(in the rows, 128 means zero)
Known rows, with every step that occurs
j q k g r t: [109 117 143 137 111 151  93 126 170 163 139 116 165  80 113 145 117  92
  88 132 146 141 115 184  94 153 120  76 148  98 178 143 124  87 176 109
 144]
n p: [126 113 126 137 136 129 137 124 123 128 122 115 136 130 115 111 126 126
 168 137 113 138 125 122 138 111 123 145 122 157 121 124 137 131 121 124
 130]
e n p k t r: [144  90 111 163 112 114 132  69 130 129 143  58 124 105  87 120 116 122
 196 114 122 160 139 134 158 121 129 113  97 153 107 104 170  92 122 111
 133]
p k q: [149 135 104 127 119 126 155 100 145 121 130 103 136 115 135 103 128 162
 132 111 159 126 122 126 157 120 140 105 116 123 125 118 122 143 129 128
 134]
k q j s: [148 146 124 132 138 118 162 167 129 146 105 206 164 152 113 106 121 152
 102 116 128  99 133 149 115 120 103 102 127 120 159 116 116 136 119 135
 138]
t r g: [127 123 149 139  92 137 111 104 139 138 157 124 120  59 111 154 129  92
 129 107 135 125 134 152  96 144 138 113 132 132 138 134 133 115 141 137
 141]
n p k g: [125 107 124 151 126 105 117 110 133 126 137  93 106 100 120 107 139 148
 171 127 160 148 121 137 151 123 126 126 117 149 117 129 141 112 132 121
 139]
q k g: [112 133 129 139 112 127 114 148 151 137 134 115 123 114 123 138 134 125
 124 122 155 144 131 157 102 144 133 123 140 112 148 136 122 104 154 122
 137]
t r g k p: [142 137 172 126  55 168 123  59 164 155 196  91 141  18 105 153 129  83
 145 102 132 148 119 163 103 138 108 123 123 123 141 127 125 119 146 123
 139]
q k t r: [128 130 117 143 101 147 120 104 156 145 151  95 139  94 104 154 123  99
 126 109 146 153 151 162 101 151 150  88 142 102 143 112 137  93 152 122
 137]
p k: [124 122 114 133 133 105 135 113 127 116 125 101 113 122 137 116 130 151
 133 120 166 131 130 125 153 131 136 110 119 129 108 132 127 129 136 127
 134]
h g k: [117 152 164 101  96 150  99  92 157 133 158 105 138  63 146 126 130 104
 110 131 114 143 114 129 136 120 125 110 131 115 133 140 135 113 140 111
 130]
t k q j s: [163 136 129 146 122 110 173 148 147 153 115 198 173 120 111 122 118 153
  98 104 133 104 145 155 101 128 115  78 130  99 168 122 116 126 111 149
 146]
e n p k q j: [151 109 106 148 140  99 189 127 124 126  98 121 155 146 103  91 115 168
 176 116 120 124 119 127 161  93 104 123  91 162 129 121 134 142 111 115
 136]
t k g: [145 119 143 151  98 121 109 109 156 145 155 123 125  73 121 152 136 129
 124 114 144 139 134 152 102 147 136 104 134  97 151 132 134  96 123 139
 139]
q j: [129 134 131 132 143 113 140 155 119 134 113 175 140 134 124 138 127 137
 112 125 132 113 131 143 114 129 113 111 131 123 138 133 117 133 126 129
 132]
t r: [136 118 130 141 119 134 121 111 132 137 142 127 121 100 116 147 129 115
 132 115 135 128 139 142 114 135 137 108 137 129 133 124 137 115 131 134
 131]
q k t r g h: [105 151 163 142  55 168 101  77 171 136 179  84 145  29 110 172 139  60
 117 105 146 147 138 175  77 156 183  91 143  92 146 128 140 101 170 128
 147]
s j q k: [102 121 119 142 156  96 154 186 118 156  88 168 150 177 124  98 120 131
  80 133 147 120 149 152 105 137 106 105 148 114 159 128 113 124 149 131
 136]
s j q: [122 116 129 140 157  98 139 168 102 157  98 186 141 167 125  94 124 134
  83 135 130 110 140 138 121 131 100 113 140 122 153 115 123 128 127 134
 128]
k g: [131 128 138 137 113 128  99 129 137 137 146 133 114 105 123 134 138 128
 127 125 139 134 123 146 118 138 125 130 132 118 142 127 132 108 132 126
 129]
k q: [152 142 117 123 114 150 149 117 142 134 133 129 150 118 125 115 129 141
 128 119 122 122 120 128 133 116 134 125 125 122 145 114 123 143 119 129
 129]
g k: [123 130 145 115 106 143 127 107 149 141 139 107 144  89 131 133 125 121
 128 119 123 139 118 135 132 117 113 127 119 116 139 129 128 127 135 116
 126]
h g: [122 152 147 112 118 136  99 113 134 122 147 125 121 101 142 123 133 109
 112 139 117 132 124 122 132 130 138 109 140 128 120 139 136 115 134 123
 133]
h g r: [116 149 164 109 112 160  80  91 150 125 152 118 135  68 136 130 131  98
 102 139 103 130 108 128 131 131 129  95 140 128 125 147 134 109 149 108
 138]
s j q k g h: [ 91 136 158 152 122 110 117 170 135 157 116 162 144 128 131 117 145 117
  73 133 157 124 134 172  89 144 136 106 157  91 175 130 125 111 160 130
 141]
e n: [131 112 129 138 127 116 139 133 122 124 116 112 130 154 113 124 117 128
 149 128  99 131 125 121 134 117 111 147 107 142 128 130 143 119 119 117
 122]
h g r t: [120 142 165 106 100 179  72  70 165 132 166 107 155  43 127 147 121  72
 105 144 104 137 108 139 124 136 135  73 142 115 135 144 138  95 152 107
 134]
p k t r g: [136 126 130 144  80 131 101  62 148 131 175  86 115  37 109 148 129 100
 133  98 168 142 141 157 124 157 152  80 119 112 120 115 142  98 148 128
 144]
n e: [120 113 130 135 132 135 150 122 120 125 122 117 132 133 110 114 123 127
 154 127 109 133 129 120 141 122 111 148 110 149 133 117 150 135 110 125
 128]
r t: [133 122 128 123 117 148 120 106 144 134 142 117 149 104 120 147 119 102
 130 133 128 136 129 140 119 134 133 106 131 116 136 124 132 114 131 128
 124]
h g k t r: [137 151 162 114  70 171  76  50 168 148 193  91 141  17 122 149 129  78
 113 115 115 158 129 151 125 138 142  76 136  96 139 111 153  83 143 107
 133]
s j: [122 123 132 135 140 120 130 150 115 141 113 163 134 141 121 115 131 129
 111 129 125 119 141 130 120 128 107 123 133 123 137 118 124 126 124 130
 124]

Rows
[110 127 125 144 129 106 122 168 140 152 120 137 131 139 126 118 128 129
  95 127 160 135 130 165 101 148 123 113 146 110 165 136 120 108 158 126
 143] | j q k g
[143 147 142 120 118 133 160 145 151 157 116 186 180 112 115 108 118 147
 102 108 125 109 123 157 119 110  88 103 117 108 171 118 116 134 125 122
 136] | g k q j s
[122 106 113 142 141 105 146 107 125 116 121  87 118 126 125 100 128 148
 172 130 149 143 127 121 163 114 130 126 112 159 101 130 138 133 128 124
 137] | n p k
[143 142 150 115  90 159 142  83 154 145 167  94 150  86 122 126 128 119
 143 122 125 151 113 139 136 120  97 137 120 120 132 119 118 133 133 115
 127] | g k p
[147 103 103 146 125 113 176 101 131 118 112  73 144 142 108  83 116 159
 193 120 115 140 116 112 173  92 119 143  88 166 119 116 146 136 112 115
 131] | e n p k q
[ 96 141 154 144 109 120 115 148 149 144 132 126 138 116 138 130 143 114
  89 131 159 134 122 170  96 142 156 113 152  95 166 143 128 115 165 129
 145] | j q k g h
[128 139 120 132 126 122 165 143 137 149 130 118 148 158 123 106 120 124
 114 134 151 142 131 154 116 139 109 120 142 123 142 128 107 133 152 127
 143] | j q k p
[132 110 129 152  89 133 113  58 144 134 170  73 121  39  97 130 127  97
 173 109 152 153 139 152 133 140 147  99 113 143 113 112 152 100 142 126
 146] | n p k t r g
[107 126 115 135 143 106 151 167 131 145 102 133 143 163 132 113 119 128
  97 132 149 130 136 148 113 137 126 112 142 120 149 136 115 127 153 129
 140] | j q k
[121 123 166 128  70 153 108  83 160 150 169 104 136  21 114 156 126  86
 129  99 131 136 125 160 101 135 125 113 123 119 149 136 133 112 147 125
 138] | t r g k
[113 138 176 141  74 150 103  85 147 129 170 115 127  35 123 167 144  76
 122 111 134 123 126 155  89 141 171 113 137 118 140 141 140 121 147 139
 142] | t r g h
[128  97 128 146 134 117 149 127 117 126 111 100 136 155 102 108 115 125
 189 137  83 142 121 116 144 100 106 163 102 171 121 128 153 122 112 113
 123] | e n p
[137 127 171 147  66 155  93  70 179 143 181 100 152  25 126 181 141  86
 117 121 144 145 129 166  91 148 176  81 144  70 161 134 144  90 132 141
 138] | r t k g h
[117 143 166 137  95 143  92 110 145 127 157 122 123  80 136 147 153 114
 120 128 139 132 114 148 112 135 158 128 138 104 144 132 139 117 139 127
 133] | k g h
[161 122 157 134  78 180 126  41 182 152 184  87 177  35 103 163 118  88
 134 123 119 150 120 156 109 145 119  76 134  99 143 130 123 103 136 124
 140] | g r t k p
[114 107 153 159 106 107 120  93 133 112 136  67 114 102 118 114 141 132
 186 129 132 149 110 134 152 109 143 146 101 147 116 137 163 111 131 112
 135] | e n p k g h
[137 171 161 105 107 140 133 131 156 151 135 184 174  85 130 103 122 126
  85 118 114 114 119 151 122 112  99  84 130 107 164 127 123 122 131 117
 139] | h g k q j s
[143 128 143 130  80 164 104  66 161 155 175  93 148  45 107 154 125  98
 129 104 127 153 133 157 122 136 130  95 124  95 145 100 146  97 137 113
 128] | g k t r
[127 113 141 135 100 149  77  70 168 135 162  87 133  40 118 149 129 114
 126 122 161 142 109 160 133 147 128  74 126 107 138 138 134  90 157 108
 138] | p k g r t
[164 121 139 130  79 185 130  53 192 153 163 100 194  32 108 155 113 105
 118 112 111 133 117 152 112 132 141  63 131  90 169 126 126 110 129 127
 138] | g r t k q
[129 146 125 128 111 142 157 122 147 134 144  96 141 133 118 125 126 121
 142 127 146 151 130 144 114 135 118 129 136 124 126 128 109 131 150 123
 137] | q k p
[157 147 174 117  67 189  98  28 187 146 204  84 171   6 117 157 121  68
 119 136 110 156 115 149 112 146 131  56 146  99 136 141 130  89 143 119
 145] | h g r t k p
[127 120 145 122 111 173 100  85 158 139 148 108 162  70 113 153 117  92
 122 132 115 132 113 147 120 134 124  91 132 117 144 134 131 107 144 112
 129] | g r t
[135 132 169 120  83 174  83  51 183 141 176  96 165  11 125 164 119  73
 100 133 107 142 120 144 109 144 149  49 146  96 146 149 138  83 143 121
 143] | h g r t k
[127 122 123 141 120 105 107 114 138 123 143 107  99  97 132 123 141 150
 132 119 175 137 125 142 142 140 132 110 123 120 122 131 131 110 140 124
 137] | p k g
[114 130 114 143 137 114 139 161 127 164 109 155 158 162 113 103 119 117
  80 130 143 133 153 160 108 146 113  92 144  96 160 101 122 105 150 123
 135] | s j q k t
[138 152 156 115  81 155 148 115 163 153 146 153 177  46 119 135 124 119
 108  99 123 114 110 161 106 117 104 111 113 107 171 130 107 145 133 123
 139] | r g k q j
[146 141 110 136 144  94 169 151 129 132 103 183 148 146 122  94 123 174
 106 109 166 101 135 146 139 122 111  84 117 122 138 120 116 137 127 135
 143] | p k q j s
[134 138 141 117  89 160 112  81 158 146 161  94 154  74 120 136 123 111
 127 118 120 152 124 144 136 128 119 112 116  96 141 103 138 109 133 108
 125] | g k t
[159 146 158 116  70 194 103  40 199 146 182  98 188   4 123 149 118  85
 101 123 101 138 113 146 114 133 153  44 143  90 161 135 132  98 135 122
 144] | h g r t k q
[147 127 127 141 102 149 105  85 141 143 163 113 131  84 103 151 128 102
 131 113 130 142 143 149 118 146 144  95 134 109 134 100 147  99 130 126
 130] | k t r
